Each row comes from the steps of one walk. Every step used is in the known rows, and no mark comes twice. Write the walk behind each row, first mark first.
Known rows:
foradu, sanip, kuvip, vubab, riset: | -.17 |  .22 | -.52 | -.05 | -.11 | -.04 | -.22 |  .34 |  .07 | -.03 | -.55 |  .13 | -.24 | -.34 |  .28 |  .19 |  .49 |  .34 | -.41 |  .20 | -.16 | -.30 |  .01 |  .36 |
vubab, riset, foradu, zaga, sanip: | -.53 |  .10 | -.49 |  .23 | -.24 | -.29 | -.50 |  .06 | -.38 |  .14 | -.18 | -.16 | -.34 |  .08 |  .58 |  .22 |  .12 |  .19 | -.53 |  .41 |  .10 | -.20 |  .26 |  .02 |
foradu, zaga, sanip, kuvip, vubab, riset: | -.26 |  .14 | -.50 | -.04 | -.20 | -.13 | -.25 |  .30 |  .01 |  .01 | -.57 | -.02 | -.34 | -.28 |  .24 |  .25 |  .48 |  .27 | -.40 |  .23 | -.08 | -.31 |  .06 |  .34 |
foradu, sanip, kuvip, zaga, vubab, riset: | -.33 |  .25 | -.34 | -.05 | -.21 | -.15 | -.23 |  .16 | -.08 |  .07 | -.61 | -.10 | -.39 | -.26 |  .27 |  .26 |  .39 |  .26 | -.47 |  .25 | -.07 | -.20 |  .22 |  .37 |
zaga, vubab, kuvip, sanip, riset: | -.13 |  .37 | -.48 | -.12 | -.08 | -.17 | -.23 | -.01 |  .33 |  .18 | -.43 | -.03 | -.25 | -.19 |  .52 |  .14 |  .26 |  .09 | -.39 |  .28 | -.08 | -.04 |  .35 |  .28 |
riset, kuvip, foradu, vubab, sanip: | -.21 |  .14 | -.55 |  .20 | -.41 | -.23 | -.37 |  .38 |  .02 | -.27 | -.31 |  .19 | -.22 | -.07 |  .70 |  .21 |  .32 |  .38 | -.42 |  .22 | -.13 | -.29 | -.11 |  .18 |
kuvip, sanip, zaga, vubab, riset, foradu: | -.28 |  .17 | -.30 |  .15 | -.01 | -.12 | -.49 |  .10 | -.10 |  .05 | -.46 |  .10 | -.29 | -.10 |  .51 |  .20 |  .15 |  .42 | -.30 |  .33 |  .16 | -.24 |  .17 | -.23 |
riset, zaga, foradu: | -.14 |  .51 | -.26 |  .44 | -.19 | -.24 | -.64 | -.10 | -.26 |  .01 | -.24 | -.16 | -.32 |  .51 |  .53 |  .19 |  .14 |  .11 | -.26 |  .27 |  .02 | -.21 |  .27 | -.33 |
kuvip, sanip, vubab, riset, foradu: | -.22 |  .15 | -.34 |  .02 |  .03 | -.04 | -.48 |  .23 |  .06 |  .06 | -.46 |  .14 | -.19 | -.15 |  .53 |  .14 |  .18 |  .43 | -.34 |  .31 |  .04 | -.27 |  .15 | -.24 |
riset, kuvip, foradu: | -.30 |  .43 | -.48 |  .21 | -.37 |  .00 | -.49 |  .07 |  .13 | -.08 | -.39 |  .18 | -.23 | -.17 |  .79 |  .29 | -.06 |  .47 | -.40 | -.13 |  .01 | -.06 |  .02 | -.20 |
vubab, riset, zaga, sanip, kuvip, foradu: | -.22 |  .43 | -.53 |  .21 | -.38 |  .02 | -.51 |  .05 |  .19 |  .05 | -.54 | -.06 | -.41 | -.10 |  .60 |  .34 |  .26 |  .31 | -.39 | -.10 |  .15 | -.01 |  .24 |  .07 |
kuvip, vubab, riset, zaga: | -.35 |  .13 | -.34 |  .28 | -.20 |  .03 | -.45 |  .33 |  .02 |  .00 | -.62 |  .08 |  .04 |  .06 |  .50 |  .12 |  .17 |  .47 | -.17 |  .35 |  .03 | -.37 | -.11 | -.08 |
foradu, sanip, riset, kuvip: | -.14 |  .13 | -.52 |  .09 |  .09 |  .02 | -.23 |  .05 |  .20 |  .22 | -.07 |  .18 | -.14 | -.07 |  .69 | -.04 |  .17 |  .38 | -.37 |  .29 | -.14 |  .07 |  .25 | -.06 |
riset, kuvip: | -.29 |  .13 | -.37 |  .19 | -.11 | -.09 | -.44 |  .09 |  .00 |  .00 | -.22 |  .00 | -.17 |  .09 |  .76 |  .12 |  .01 |  .36 | -.19 |  .20 | -.05 | -.04 |  .13 | -.30 |
vubab, riset, kuvip, zaga, foradu, sanip: | -.20 |  .40 | -.51 |  .22 | -.17 | -.14 | -.16 |  .05 | -.21 |  .03 | -.11 |  .21 | -.23 | -.04 |  .53 |  .07 |  .30 |  .38 | -.59 | -.03 | -.23 | -.20 |  .29 |  .20 |
riset, zaga, sanip, vubab: | -.03 |  .39 | -.26 |  .09 | -.12 | -.11 | -.44 |  .01 |  .05 |  .15 | -.56 | -.33 | -.38 |  .21 |  .58 |  .09 |  .12 | -.12 | -.40 |  .46 |  .10 | -.17 |  .54 | -.04 |
foradu, zaga, sanip, vubab, riset: | -.33 |  .14 | -.40 | -.09 | -.15 | -.14 | -.38 |  .29 | -.05 |  .20 | -.61 | -.18 | -.36 | -.13 |  .24 |  .24 |  .36 | -.02 | -.50 |  .56 | -.09 | -.30 |  .23 |  .27 |
sanip, vubab, kuvip, foradu: | -.12 |  .43 | -.52 |  .11 | -.41 | -.09 | -.50 |  .18 |  .21 | -.14 | -.73 |  .04 | -.34 | -.24 |  .64 |  .26 |  .15 |  .31 | -.37 |  .02 | -.04 | -.12 |  .20 |  .09 |
kuvip, zaga, sanip, riset: | -.33 |  .37 | -.36 |  .02 | -.16 | -.15 | -.25 | -.03 |  .19 |  .39 | -.34 | -.16 | -.37 | -.04 |  .54 |  .26 |  .18 | -.10 | -.51 |  .31 | -.08 | -.18 |  .49 |  .18 |
zaga, sanip, riset, foradu, vubab: | -.09 |  .19 | -.36 |  .10 |  .00 | -.29 | -.38 | -.06 | -.18 |  .08 | -.04 |  .23 | -.23 | -.12 |  .52 |  .13 |  .19 |  .47 | -.60 |  .55 | -.18 | -.16 |  .16 | -.08 |
kuvip, sanip: | -.32 |  .56 | -.40 | -.01 | -.24 | -.09 | -.37 |  .08 |  .08 | -.04 | -.32 |  .06 |  .00 | -.13 |  .69 |  .26 |  .04 |  .15 | -.40 | -.03 | -.07 | -.27 |  .21 |  .11 |
sanip, kuvip, vubab, riset, foradu, zaga: | -.22 |  .11 | -.48 |  .07 | -.03 | -.04 | -.46 |  .27 | -.02 |  .04 | -.26 |  .30 | -.17 | -.24 |  .35 |  .10 |  .37 |  .58 | -.39 |  .31 | -.10 | -.28 |  .27 | -.10 |
sanip, kuvip, vubab, riset, zaga: | -.23 |  .11 | -.36 |  .26 | -.15 |  .07 | -.43 |  .30 |  .13 |  .02 | -.64 |  .05 | -.03 |  .05 |  .46 |  .10 |  .30 |  .48 | -.11 |  .29 |  .05 | -.28 |  .02 | -.06 |
riset, zaga, sanip: | -.47 |  .24 | -.37 |  .42 | -.30 | -.22 | -.55 | -.03 | -.29 |  .11 | -.32 | -.36 | -.24 |  .40 |  .78 |  .19 | -.03 |  .06 | -.34 |  .37 |  .22 | -.15 |  .23 | -.07 |
vubab, riset, kuvip: | -.43 | -.07 | -.42 |  .12 | -.12 | -.07 | -.39 |  .25 | -.01 |  .05 | -.37 |  .02 | -.17 | -.03 |  .57 |  .17 |  .14 |  .43 | -.18 |  .27 | -.06 | -.09 | -.06 | -.14 |
zaga, vubab, riset, kuvip, foradu, sanip: | -.22 |  .41 | -.65 |  .16 | -.20 | -.01 | -.24 |  .06 | -.11 | -.06 | -.21 |  .30 | -.18 | -.30 |  .69 |  .08 |  .13 |  .54 | -.69 |  .04 | -.08 | -.02 |  .04 |  .26 |

Which walk is each row?
| -.22 |  .43 | -.72 |  .23 | -.27 | -.03 | -.36 |  .17 | -.08 | -.12 | -.26 |  .31 | -.10 | -.26 |  .74 |  .08 |  .18 |  .47 | -.61 |  .04 | -.17 | -.09 |  .14 |  .34 | : vubab, kuvip, foradu, sanip
|  .05 |  .28 | -.46 |  .05 | -.12 | -.15 | -.46 |  .19 |  .18 | -.05 | -.37 | -.23 | -.55 |  .08 |  .48 |  .15 |  .60 |  .04 | -.23 |  .27 |  .05 | -.03 |  .55 |  .20 | : foradu, zaga, vubab, sanip, kuvip
| -.02 |  .38 | -.35 |  .36 |  .09 |  .18 | -.45 |  .13 |  .00 |  .18 | -.25 |  .36 | -.15 | -.04 |  .56 |  .07 |  .27 |  .15 | -.30 |  .33 | -.09 | -.29 |  .65 | -.08 | : riset, foradu, sanip, zaga
| -.13 |  .04 | -.51 |  .09 | -.25 | -.32 | -.41 |  .19 | -.01 | -.03 | -.65 | -.30 | -.42 |  .03 |  .53 |  .08 |  .33 |  .11 | -.24 |  .41 | -.04 | -.10 |  .45 |  .23 | : foradu, zaga, sanip, vubab, kuvip
| -.43 |  .18 | -.29 |  .14 | -.46 | -.17 | -.29 |  .28 |  .14 | -.05 | -.70 | -.01 | -.16 | -.16 |  .60 |  .26 |  .20 |  .39 | -.15 | -.11 | -.18 | -.36 |  .39 |  .12 | : vubab, kuvip, zaga
| -.09 |  .60 | -.38 |  .02 | -.26 | -.22 | -.47 | -.15 | -.15 | -.06 | -.38 | -.11 | -.54 | -.15 |  .40 |  .24 |  .18 |  .19 | -.59 |  .27 |  .05 | -.02 |  .44 |  .10 | : sanip, kuvip, foradu, zaga, vubab
| -.14 |  .23 | -.46 |  .23 | -.33 | -.41 | -.43 |  .28 | -.20 | -.24 | -.20 |  .01 | -.35 |  .18 |  .54 |  .20 |  .42 |  .11 | -.43 |  .41 | -.18 | -.37 |  .03 |  .19 | : zaga, foradu, vubab, sanip
| -.11 |  .17 | -.44 |  .15 |  .07 | -.09 | -.46 |  .22 |  .21 |  .06 | -.25 |  .21 | -.25 | -.02 |  .71 |  .06 |  .22 |  .35 | -.33 |  .38 |  .05 | -.27 |  .17 | -.27 | : kuvip, vubab, sanip, riset, foradu
| -.04 |  .58 | -.13 |  .17 | -.11 | -.18 | -.49 | -.15 | -.18 |  .05 | -.53 | -.21 | -.54 |  .07 |  .42 |  .27 |  .12 | -.16 | -.34 |  .49 |  .09 | -.17 |  .58 | -.01 | : sanip, zaga, vubab
| -.29 |  .26 | -.61 |  .11 | -.30 |  .01 | -.41 |  .25 |  .20 |  .04 | -.25 |  .32 | -.17 | -.25 |  .55 |  .16 |  .24 |  .43 | -.49 |  .14 | -.13 | -.16 |  .22 |  .04 | : vubab, sanip, riset, kuvip, foradu, zaga
| -.23 |  .21 | -.39 |  .22 | -.15 |  .16 | -.45 |  .31 |  .13 |  .11 | -.63 |  .13 |  .00 |  .00 |  .49 |  .06 |  .23 |  .44 | -.31 |  .37 |  .01 | -.24 |  .10 |  .00 | : kuvip, foradu, sanip, vubab, riset, zaga
|  .00 |  .30 | -.42 |  .02 | -.08 | -.09 | -.13 |  .07 |  .26 | -.08 | -.39 |  .18 | -.23 | -.22 |  .61 |  .07 |  .13 |  .38 | -.34 |  .08 | -.09 | -.22 |  .06 | -.07 | : sanip, riset, kuvip, vubab
|  .11 |  .34 | -.52 |  .12 |  .15 |  .07 | -.44 |  .06 |  .12 |  .09 | -.08 |  .13 | -.28 | -.04 |  .61 |  .00 |  .47 |  .39 | -.35 |  .14 | -.06 |  .06 |  .59 |  .00 | : riset, foradu, sanip, kuvip
| -.29 |  .33 | -.38 |  .08 | -.19 | -.08 | -.36 |  .15 | -.15 |  .08 | -.62 |  .02 | -.40 | -.24 |  .26 |  .30 |  .31 |  .12 | -.49 |  .41 | -.01 | -.23 |  .16 |  .31 | : kuvip, foradu, sanip, zaga, vubab, riset
| -.13 |  .46 | -.34 | -.01 | -.07 | -.27 | -.39 | -.17 | -.15 |  .03 | -.25 | -.02 | -.41 | -.12 |  .46 |  .12 |  .10 |  .26 | -.59 |  .42 |  .08 | -.08 |  .42 | -.02 | : kuvip, sanip, riset, foradu, zaga, vubab
| -.02 |  .37 | -.33 | -.02 | -.07 | -.17 | -.42 |  .01 | -.01 |  .15 | -.40 | -.20 | -.45 |  .03 |  .50 |  .10 |  .18 | -.05 | -.55 |  .46 |  .02 | -.20 |  .63 | -.02 | : riset, foradu, zaga, sanip, vubab
| -.26 |  .30 | -.40 |  .18 | -.31 | -.34 | -.50 |  .26 | -.14 | -.21 | -.43 | -.27 | -.45 |  .19 |  .68 |  .21 |  .23 | -.09 | -.36 |  .46 |  .10 | -.26 |  .13 |  .19 | : zaga, vubab, sanip
| -.23 |  .15 | -.38 |  .31 | -.09 |  .06 | -.52 |  .29 |  .28 |  .20 | -.41 |  .02 | -.02 |  .27 |  .66 |  .03 |  .23 |  .20 | -.15 |  .52 |  .03 | -.22 |  .21 | -.11 | : vubab, sanip, riset, zaga
| -.29 | -.06 | -.40 |  .04 | -.10 | -.11 | -.29 |  .18 |  .05 |  .10 | -.48 | -.13 | -.32 | -.02 |  .54 |  .13 |  .19 |  .29 | -.25 |  .31 |  .00 | -.06 |  .10 | -.07 | : zaga, sanip, vubab, riset, kuvip
| -.20 |  .51 | -.29 |  .04 | -.19 | -.31 | -.48 | -.11 | -.34 | -.03 | -.31 | -.17 | -.44 | -.02 |  .41 |  .20 |  .08 |  .08 | -.57 |  .52 | -.01 | -.13 |  .39 |  .07 | : foradu, zaga, vubab
|  .00 |  .13 | -.54 |  .06 | -.12 | -.17 | -.35 |  .26 |  .07 | -.08 | -.59 | -.06 | -.26 | -.08 |  .57 | -.02 |  .36 |  .23 | -.27 |  .38 | -.17 | -.09 |  .41 |  .27 | : foradu, sanip, vubab, kuvip
| -.09 |  .48 | -.26 |  .19 | -.36 | -.37 | -.35 | -.04 | -.06 | -.04 | -.54 | -.17 | -.53 |  .16 |  .41 |  .26 |  .31 |  .11 | -.28 | -.06 | -.14 | -.30 |  .52 | -.05 | : sanip, vubab, kuvip, zaga, foradu
| -.54 |  .16 | -.39 |  .25 | -.52 | -.36 | -.30 |  .05 | -.17 |  .04 | -.53 | -.35 | -.39 |  .08 |  .72 |  .31 |  .10 |  .11 | -.34 |  .01 |  .06 | -.24 |  .37 |  .22 | : vubab, kuvip, zaga, sanip
| -.11 |  .22 | -.31 |  .15 | -.05 | -.25 | -.48 |  .03 | -.28 | -.09 | -.08 |  .31 | -.12 | -.10 |  .54 |  .15 |  .13 |  .58 | -.51 |  .47 | -.23 | -.25 |  .08 | -.19 | : riset, foradu, vubab
| -.32 |  .17 | -.36 | -.08 | -.15 | -.15 | -.39 |  .26 | -.05 |  .18 | -.65 | -.25 | -.38 | -.09 |  .30 |  .26 |  .32 | -.08 | -.47 |  .54 | -.06 | -.28 |  .18 |  .25 | : zaga, sanip, vubab, riset
| -.23 |  .22 | -.36 |  .05 | -.20 | -.24 | -.30 |  .16 | -.20 |  .04 | -.42 |  .16 | -.25 | -.18 |  .13 |  .32 |  .45 |  .25 | -.47 |  .37 | -.27 | -.36 |  .02 |  .26 | : kuvip, sanip, zaga, foradu, vubab, riset
| -.25 |  .39 | -.51 |  .28 | -.49 | -.18 | -.54 |  .05 |  .01 | -.21 | -.69 | -.04 | -.35 | -.11 |  .71 |  .27 |  .05 |  .46 | -.33 |  .03 |  .13 | -.04 |  .06 |  .04 | : riset, zaga, vubab, kuvip, foradu
|  .16 |  .66 | -.45 | -.07 | -.06 |  .07 | -.32 |  .11 |  .18 |  .05 | -.43 |  .16 | -.26 | -.25 |  .54 |  .04 |  .23 |  .09 | -.69 |  .24 | -.18 | -.18 |  .50 |  .19 | : kuvip, foradu, sanip, vubab
| -.17 |  .39 | -.29 |  .23 | -.30 | -.29 | -.26 | -.02 |  .05 |  .04 | -.32 | -.07 | -.50 |  .20 |  .52 |  .24 |  .30 |  .15 | -.29 | -.10 | -.10 | -.25 |  .40 | -.14 | : vubab, sanip, riset, kuvip, zaga, foradu
|  .03 |  .48 | -.43 |  .04 | -.27 | -.14 | -.40 | -.01 |  .01 | -.10 | -.26 |  .28 | -.27 | -.32 |  .43 |  .29 |  .31 |  .49 | -.59 |  .14 | -.26 | -.12 |  .17 |  .14 | : sanip, kuvip, foradu, vubab
